Each row was made from one small tree. The marks that hang from a mark follow it in brackets, in the order of their numbers. Every link used is in the known rows. Write each row's tree.
In the rows, zero is written as 128.
Known rows:
z_826(z_516 z_628(z_107 z_176(z_134 z_140 z_548))): [117 133 128 160 155 144 121  95 130  78  85 135 103 151 114 151  96 124
 139 147 118 112 183 163 129 175 103 109 159 138 119 110 133 127 130 122
  99 180 116 119  99]
z_931(z_548(z_176)): [160 126 125 147 123 145 111 122 170 129 164 128 119 135 122 133 135 162
  93 115 156 100 190 155 126 192  77 126  66 144  64 125 113 139 127  84
 147 180 124 118 120]
z_435(z_176(z_548)): [132 114 111 160 108 155 129 106 139 141 167 124 119 151 106 161 115 151
 111 119 143 128 174 116 122 159  92  97  92 123 119 108 123 138 136 123
 151 178 133 114 129]
z_826(z_628(z_107 z_176)): [156 104 120 142 167 152 116 122 155  98 119  93 103 166 146 131  99 143
 120 134 133 115 104 183 139 203  61 132 115 150 121 137 125 132 118 107
 110 199 116 113 111]
z_628(z_107 z_176(z_140 z_435)): [135 114  79 160 178 152 166 100  90  93  86  90 113 129 137 105  99 143
  98 127 105 119 117 171 140 135  98 137 105 121 142 143 132 137 120 111
 141 200 129 140 122]
z_327(z_146 z_830): [143 100 116 131  78 187 112 143 176 159 173 113 103 131 135 114 110 130
  79 126 119 104 126 144 115 215 102  82  49 177  89 127 125 147 126 110
 146 166 123 114 155]
z_435(z_176(z_134 z_140 z_548 z_830)): [102 122 116 154  98 156 152 112 102 125 138 153 121 125  87 171 139 113
 129 119 150 115 191  66 122  98 114 104 128 122  80 105 120 139 141 137
 152 171 142 121 121]
z_826(z_516 z_628(z_107)): [155 119 132 147 158 194 109 116 164 126 153 112  98 160 146 129 104 125
 117 141 138  97  94 144 138 199 102 113 111 168  79 126 127 133 120 117
 109 190 112 106 119]
z_435(z_176(z_134 z_548 z_830)): [113 120 130 173  98 147 127 126 128 130 161 153 115 143  87 186 133 120
 126 119 160 131 203  78 120 115  99 106 115 122  95 102 120 138 144 130
 146 165 137 114 117]
z_931(z_548(z_176(z_134 z_140 z_435 z_516))): [ 94 151 128 113 173 146 137 104 121 117 119 159 117 125  75 133 150 134
 105 120 138 104 252 113 117 140 132 153 109 135  89 115 107 144 140  90
 130 130 146 142 131]
z_140(z_176(z_435 z_516 z_830) z_849(z_146)): [123  89 103 115  71 194 115 172  87 114 159 123 110 118 121 134 141 127
 125 126 122 133  81 120 132 112 152 138  84 120 142 141 132 155 140 122
 113 135 136 120 131]
z_628(z_176(z_435)): [145 108  89 158 190 151 139 115 129 128 131  94 112 149 122 122 107 145
  90 127 119 123 158 161 131 152 103 122  87 114 166 126 124 140 132 100
 138 180 128 143 130]
z_548(z_176(z_140(z_849) z_516 z_830)): [113 118 131 111  92 171 146 194 116 118 147 128 106 121 115 124 162 123
 108 121 139  79 103  95 143 130 115 149 130 158  78 135 113 148 130 122
 135 158 131 131 128]
z_826(z_516 z_628(z_107 z_176(z_140))): [137 120 113 143 170 166 128 107 137  83 113  99 104 149 154 112  96 129
 122 144 112  89 105 163 142 187  90 119 126 147 105 130 138 127 116 124
 103 204 113 116 108]
z_176(z_140 z_548): [132 114  98 131 119 167 161 110 124 148 138 122 116 133 106 137 122 141
 105 120 128  97 146 134 129 154 123  98 102 142 112 121 114 144 130 118
 166 185 133 137 131]
z_548(z_176(z_134 z_140(z_849) z_435 z_516 z_830)): [ 96 130 135 118 135 175 146 165  83 117 115 157 108 120  80 135 159 107
 111 122 141 101 152  89 139  94 136 155 143 148  93 123 112 152 147 114
 128 129 137 146 133]
z_826(z_516 z_628(z_176(z_134 z_830))): [134 117 140 159 168 159 100 143 163 105 144 130 101 157 118 150 118  94
 129 146 145  94 184 112 130 166 106 112 130 142 106 109 127 129 136 120
  92 171 115 112 103]
z_327(z_146(z_849) z_830): [144  90 110 134  73 193  97 117 146 138 193 113 103 134 127 124 117 134
  74 135 119 106 138 148 110 218 108  99  58 185 102 128 123 152 129 125
 147 167 115 122 144]
z_435(z_176(z_134 z_140(z_849) z_516 z_548)): [ 86 131 136 123  93 153 143 147  97 114 150 165 113 145  76 175 141 137
 128 123 125 131 207  99 121 130 110 119 124 134 107 113 118 141 150 122
 117 132 138 125 132]
z_327(z_830): [151  97 118 152 100 166 128 158 163 145 170 112 103 143 130 125 111 131
  78 120 134 106 123 110 123 187  95 101  59 160  79 122 122 145 128 107
 154 197 125 120 148]
z_176(z_140 z_516 z_830): [103 114 112 106 130 177 170 175 125 147 154 112 103 128 112 121 155 109
 110 124 134  77 133  77 133 123 144 137 123 151  92 129 112 145 123 129
 143 165 146 133 129]
z_548(z_176(z_140 z_435 z_516 z_830)): [ 95 125 105 117 151 175 161 134  96 149 119 116 110 120 101 114 153 108
 106 121 141  76 143  67 141 117 146 151 142 142 108 119 113 148 128 127
 150 152 150 143 135]
z_140(z_176(z_134 z_830)): [143  96 125 156 134 156 127 144 128 114 165 138 112 135 106 152 138 105
 122 128 141 110 107 119 112 114 104 120  89 137  90 117 120 137 139 112
 125 184 134 118 127]
z_176(z_134 z_140 z_435 z_548): [119 125 104 138 165 167 163  79  97 143 114 147 116 136  66 147 125 122
 107 122 129 122 188 122 123 116 147 108 119 142 133 109 113 146 147 109
 160 156 138 152 135]
z_628(z_176(z_830)): [146  98 107 168 134 145 136 166 143 121 145  96 108 139 135 132 120 127
 104 125 138 103 138 136 135 148  94 124  93 128 116 132 124 136 123 115
 136 198 125 124 111]
z_176(z_140(z_849) z_516 z_548 z_830): [ 96 119 120 114  67 175 166 199 104 140 135 132 104 124  98 150 154 124
 119 122 125  97 143  97 146 121 156 129 138 141  96 130 117 146 135 135
 139 157 136 132 121]
z_548(z_176(z_134 z_140(z_849))): [150 121 135 124 141 163 128 134 123 104 147 157 117 133  99 137 141 130
 102 117 136 104 127 139 123 145  72 124  93 174  87 127 109 147 145  92
 137 159 120 138 136]

Which tree is each row?
[129 117 108 153 140 171 138 133 134  89 101  99 103 133 155 116 111 108
 130 145 125  80 103 128 154 152 110 126 144 137  79 133 138 126 113 139
 105 205 118 109  98] : z_826(z_516 z_628(z_107 z_176(z_140 z_830)))
[138 107  88 130 115 207 171 152  82 141 124 121 114 114 118 120 137 113
  98 118 122 102  82 100 159  89 154 122  84 144  78 143 118 149 139 125
 151 174 129 140 137] : z_176(z_140(z_849) z_435 z_830)
[105 127 143 144 138 144 128 149 148 149 160 151  99 162  72 173 136 131
 117 127 143 122 219 120 105 173 121 126 137 147 145 107 110 146 143 106
 131 138 141 136 126] : z_176(z_134 z_516 z_548)
[ 83 124 128 121 136 161 156 152 106 124 159 146 109 135  91 148 155 106
 127 123 143 103 177  45 119 100 117 137 127 129  80 111 115 139 136 135
 127 150 153 123 127] : z_435(z_176(z_134 z_140 z_516 z_830))
[114  88 117 120  17 168 106 186 106 115 165 134 109 122 113 162 139 141
 140 126 130 133 119 132 127 143 138 125 103 128 142 132 132 151 137 131
 116 143 133 110 117] : z_140(z_176(z_516 z_548 z_830) z_849(z_146))
[153 104 117 141 105 148 120 142  93  53 124 133 113 126 140 136 106 154
 118 124 119 152 115 195 117 155  56 134  96 149 139 154 133 148 131  92
 118 157 113 123 106] : z_628(z_107 z_176(z_134 z_140(z_849(z_146))))
[122 114  91 137  83 195 172 140  81 145 105 131 114 111  96 143 131 121
 109 117 125 105 124 105 160  89 171 113 109 136  94 131 121 147 143 130
 161 173 131 141 130] : z_176(z_140(z_849) z_435 z_548 z_830)
[ 76 126 136 132  73 157 150 169  90 119 143 164 111 132  77 179 154 122
 134 122 134 121 197  60 131  96 129 127 140 123  83 112 121 143 147 138
 122 139 141 120 123] : z_435(z_176(z_134 z_140(z_849) z_516 z_548 z_830))
[ 93 133 127 140 165 156 135 119 121 157 139 147 100 159  56 168 131 126
 113 129 137 130 231 118 114 145 149 130 137 134 157 103 112 148 148 108
 136 125 145 145 135] : z_176(z_134 z_435 z_516 z_548)
[ 90 124 109 145 120 171 153 149 115 169 135 119 102 139  83 151 138 121
 112 126 137 107 187  85 140 126 177 135 140 119 133 114 117 147 134 132
 148 148 148 135 126] : z_176(z_435 z_516 z_548 z_830)
[132 110  87 173 120 167 170 154  68  88  76 100 110 112 141 118 116 134
 106 124 107 119  89 158 162  95 113 145 110 123 107 155 138 139 126 123
 132 197 121 132 114] : z_628(z_107 z_176(z_140(z_849) z_435 z_830))
[133 126 127 142 191 154 121 101 134  68 110 127 103 153 129 129 104 117
 127 146 119 100 139 160 128 170  89 122 137 148 103 122 132 127 127 112
  91 183 115 119 108] : z_826(z_516 z_628(z_107 z_176(z_134 z_140)))
[106  94 102 125  46 181 115 164  77 123 141 130 111 115 103 158 135 135
 134 126 126 141 128 128 135 119 164 127 109 111 159 130 135 154 142 132
 121 131 139 122 124] : z_140(z_176(z_435 z_516 z_548 z_830) z_849(z_146))
[105 123 104 145 143 173 168 107  88 151 107 148 116 120  71 154 136  99
 114 122 138 109 177  88 134  83 161 109 126 130 107 114 114 147 145 125
 165 161 141 146 125] : z_176(z_134 z_140 z_435 z_548 z_830)
[136 122 125 175 130 147 102 109 156 100 113 105 102 161 138 149  87 141
 129 145 125 111 158 179 141 211  95 110 142 129 130 117 139 125 122 126
 101 197 109 108  99] : z_826(z_516 z_628(z_107 z_176(z_548)))
[111 122 109 163 108 159 137 120 123  91  88 108 103 131 139 139 104 116
 140 144 125  86 136 138 154 155 123 116 166 124  93 124 139 126 117 149
 112 206 118 112  89] : z_826(z_516 z_628(z_107 z_176(z_140 z_548 z_830)))
[ 90 118 110 119 115 173 162 154 107 133 159 118 111 131 118 133 152 118
 119 121 138  85 141  54 131 110 126 133 113 123  76 122 121 139 125 142
 135 165 150 118 130] : z_435(z_176(z_140 z_516 z_830))
[103 123  93 163 155 139 160 107  86 118  84 135 117 121  80 151 122 110
 119 126 125 120 212 121 130  91 141 117 137 106 145 112 123 139 140 124
 146 169 137 146 113] : z_628(z_176(z_134 z_140 z_435 z_548 z_830))
[148 100  99 106  52 189 132 131  98 116 155 136 119 118 120 145 119 154
 114 116 127 128 129 152 129 164 122  97  78 158 137 141 122 158 138 112
 156 152 119 132 127] : z_176(z_140(z_849(z_146)) z_548)
[ 95 126 123 115 137 189 165 170  86 130 122 150 103 126  79 139 158  98
 110 125 125 111 151  80 139  79 162 145 126 148 101 133 113 151 147 118
 124 132 140 144 134] : z_176(z_134 z_140(z_849) z_435 z_516 z_830)
[ 98 122 109 113 123 160 165 140 124 150 143 124 107 138  95 139 140 132
 110 125 124  92 171 115 126 162 143 121 130 145 129 116 114 145 128 124
 148 159 143 140 129] : z_176(z_140 z_516 z_548)
[ 85 116 120 152 134 149 138 139  98 139 122 147 106 136  66 167 141 108
 134 133 129 126 180 101 118 100 166 134 139 108 143 102 124 141 147 126
 119 144 152 132 126] : z_140(z_176(z_134 z_435 z_516 z_548 z_830))
[110 102 123 141  57 160 127 198 115 125 150 130 104 133 104 166 145 130
 130 130 120 116 109 126 139 127 137 129 112 125 112 128 127 140 137 131
 112 168 137 120 123] : z_140(z_176(z_516 z_548 z_830) z_849)
[ 96 114 136 102  50 173 134 173  96 117 150 164 107 119  86 169 152 122
 135 120 140 127 185  97 121 119 149 127 137 149 120 128 119 159 144 123
 131 113 134 128 109] : z_176(z_134 z_140(z_849(z_146)) z_516 z_548 z_830)
[ 89 124 118 146 135 151 133 138 107 123  73 101  96 152 111 153 113 127
 141 138 135 120 172 130 154 150 140 152 183 117 138 121 130 134 122 140
 111 166 138 120 100] : z_826(z_628(z_107 z_176(z_435 z_516 z_548 z_830)))
[129 121 115 129 161 159 150  95 119 116 164 145 120 142  97 144 129 128
 112 120 136 117 158  96 111 129  81 108  84 141  91 113 114 139 139 112
 138 169 137 126 140] : z_435(z_176(z_134 z_140))
[153  92 131 161 102 163 126 175 122 105 160 149 111 134 108 155 140 111
 122 126 130 126  81 136 125 109 102 122  76 144  81 131 124 140 146 108
 110 178 122 117 130] : z_140(z_176(z_134 z_830) z_849)
[111 131  92 156 159 169 135  72 107 102  69 106 107 142 123 129  87 131
 125 144 106 106 155 166 152 165 138 114 150 119 138 119 140 129 125 133
 115 192 122 126 107] : z_826(z_516 z_628(z_107 z_176(z_140 z_435 z_548)))
[144 118 115 144 136 177 123 140 131  72 110 107 103 146 155 119  99 136
 120 144 103 101  77 176 155 184  89 121 114 154  95 145 139 128 123 118
  88 195 102 113 112] : z_826(z_516 z_628(z_107 z_176(z_140(z_849))))
[153  97 112 107  49 188 123 155 101 105 159 132 120 102 138 122 145 133
 111 111 152 101  87 113 138 137  97 125  91 163  88 145 120 158 131 116
 156 155 120 122 119] : z_548(z_176(z_140(z_849(z_146)) z_830))
[119 108 125  86  61 182 119 183 105 110 165 132 110 109 128 126 157 132
 119 117 149  96 103 100 133 146 110 144 119 158 100 141 120 159 129 123
 138 133 131 125 122] : z_548(z_176(z_140(z_849(z_146)) z_516 z_830))
[139  84 117 101  74 173 101 178 122 108 189 124 110 138 132 137 132 152
 121 127 123 133  81 159 114 174 101 129  67 145 155 142 130 153 137 104
 102 141 127 117 138] : z_140(z_176(z_516) z_849(z_146))
[109  96 139 123  39 158  99 183 109 105 162 162 108 127  93 181 144 127
 148 127 136 145 148 125 112 130 125 127 117 130 137 125 128 151 148 120
 106 126 136 112 113] : z_140(z_176(z_134 z_516 z_548 z_830) z_849(z_146))
[152 121  97 104  81 183 112 102  94  97 136 140 130  97 121 117 132 163
 100 109 136 125 154 159 136 154 116 124  48 139  94 146 120 155 138  88
 149 143 121 129 126] : z_931(z_548(z_176(z_140(z_849(z_146)) z_435)))
[122 124 157 128 166 139 110 146 158 131 171 147 103 160  86 145 145 131
 107 125 156 101 186 116 105 180  75 148 134 163 123 108 106 146 137  93
 125 133 137 133 133] : z_548(z_176(z_134 z_516))
